Every row comes from one small tree of marks. The marks that hang from a mark follow it in brackets, in alphabetical order. Every link used is in the known rows. Which tree was each row made from?
Known rows:
Q(E): [ -1   4 -12   3   8  -8 -10 -22   8  -8  -2 -17   3  -5   4 -14  -8]
Y(W(E(S) J X)): [ 74  16 -13  14  -4  -9   7  18  51 -37 -15 -39  25  -8   6  -8 -12]
Q(E(S(Y(W(X)))) J): [ 34  19 -11  -1   3 -18  -8  -3  35 -47 -15 -26   7 -18   3 -14  -4]
V(Y(W(E J X(S)))): [ 53  11 -27  17  -3  11   9  34  53 -41 -11 -38  28  -9  20   7  -6]
V(Y): [-19  -8 -20   2  -8  14   5  12  11  -3  -3  -7   4   2   6   8   0]
L(X(S(E Y(W)))): [ 40   0  16  36  -2  -8  12  60  37 -39   1 -24  11  12  24  -2   8]
V(Y(W(J X))): [ 23  12 -22   7 -10   3  19  23  37 -26  -4 -27  27 -22   8   5  -2]
X(S(E Y(W(J)))): [ 39  14   4  31  -7 -12   3  53  37 -52  -2 -32  -5  -5   0   4  43]
W(E(S) Y): [ 12   1 -17  20 -16   5 -13  14  35 -18 -18 -30  -7  27  10  -7  15]
L(X): [ 16  -2   9   9   3  -4   7  17   7   3  -2  -2  18  14  14  -3 -23]
Y(W): [ -1   9   1   4 -10  -9  15  14  10 -17   6 -12  13 -27   1  -2  -6]
Q(E J): [ -2  26 -18 -12  15 -12 -20 -30   2 -20  -6 -10   2 -18  -1  -7 -13]
S(E): [  7   7  -6  16   6   1  -3   3  17 -12   3 -16 -11   7  11  -4  15]
L(X(S(E))): [ 38  -5   9  28  13  -6   2  42  23 -18  -3  -6   5  29  31   2 -14]
S(Y): [  4  -1   7   6 -11   5  -2  11  10 -12  -1 -11  -5   3 -10  -3  32]
E(S(Y(W))): [ 13  -9   8  13 -22 -12  10  35  24 -28  -7 -16  -1  -4  -9  -4  14]
X(S): [ 17  -9   5   7   6  -3  -3  25   1 -12  -4   9  -5  11  10   8  -3]
W(E J X(S) Y): [ 70  22 -16  22   2   8 -14  20  51 -34 -20 -38   8  24  20  -1  27]

Write each row's tree:
[ 92  12  -6  18   8  10 -13  21  48 -38 -18 -34  11  18   8   0  26] | W(E J X(S(Y)))
[ 45  23  -2   4  -3 -12  15  13  29 -25  -2 -24  25 -26   2  -3  -2] | Y(W(J X))
[ 40  11 -22  24  -1   2  15  43  50 -43  -5 -33  15  -8  24   8   7] | V(Y(W(J X(S(E)))))
[ 63   9   8  28  -7  -7   5  57  41 -41 -10 -34  28   8   8   1   2] | L(X(S(Y(W(E J)))))
[ 25   3   7  30  -6  -4   5  48  33 -47   2 -24  -9  -1  12   1  36] | X(S(E Y(W)))
[ 11  13   3  27 -15  -2   8  26  35 -40   7 -38  -4 -14   2  -8  42] | S(E Y(W))
[  8   1 -18   6  -9  11  22  17  32 -20   0 -19  23 -19  21   3 -11] | V(Y(W(X)))
[ 63  23  -5  15 -11   4   5  15  51 -42  -7 -49  23 -16  -4  -9  29] | S(Y(W(E J X)))
[ 78  21  -9  16   5  -4   5  24  46 -42  -9 -34  26 -12  15   0  -5] | Y(W(E J X(S)))
[ 53  22  -9  29   5  -3  -6  29  47 -35 -14 -30  -7  23  24  -1  40] | W(J X(S(E)) Y)
[ 47  16  -5  16   0  -5  -5  28  33 -25 -16 -17   2  18  15   2  29] | W(J X(S) Y)
[ 33  -6 -27  14 -10  14  13  22  53 -30 -11 -34  22  -3  25  -1 -20] | V(Y(W(E(S) X)))
[ 64  16 -21  20  -7   1 -12  12  56 -27 -27 -43   6  28  11  -9  18] | W(E(S) J X Y)
[ 36  23  -5  16 -19  -2   2  22  37 -39  -4 -47  16 -20 -18  -5  34] | S(Y(W(E J)))
[ 64  21  -2  22   7 -13  12  34  43 -44  -3 -27  13 -12  18   0   7] | Y(W(J X(S(E))))
[ 89  13 -11  12  17   6 -11  12  41 -28 -17 -25  15  17  16   2   0] | W(E J X(S))
[ 55  29 -21  16  -4  10 -11  -3  50 -23 -17 -47  12  13  11  -9  29] | W(E J X Y)
[ 56  -3   6  22  12  10  -3  23  39 -33  -5 -17  -9  22  28  -2  30] | W(X(S(E Y)))
[ 45   2 -16  19  -6  13  -9   4  51 -20 -20 -33   1  31  27 -12   9] | W(E(S) X Y)
[ 50   7 -17  11  -3  -8 -13  14  30 -19 -21 -27   4  16 -11  -1  -2] | W(E(S) J)
[ 45  19   5  10 -13  -6  12  22  36 -35  -3 -32  18 -21  -8  -6  32] | S(Y(W(J X)))
[ 52  26  -1  27  -7  -5   9  24  52 -48   0 -48   7 -14   3  -9  45] | S(E Y(W(J X)))
[ 23   5 -31  16 -19   0   8  35  44 -34 -14 -39  20  -9  -2   6  -7] | V(Y(W(E(S) J)))
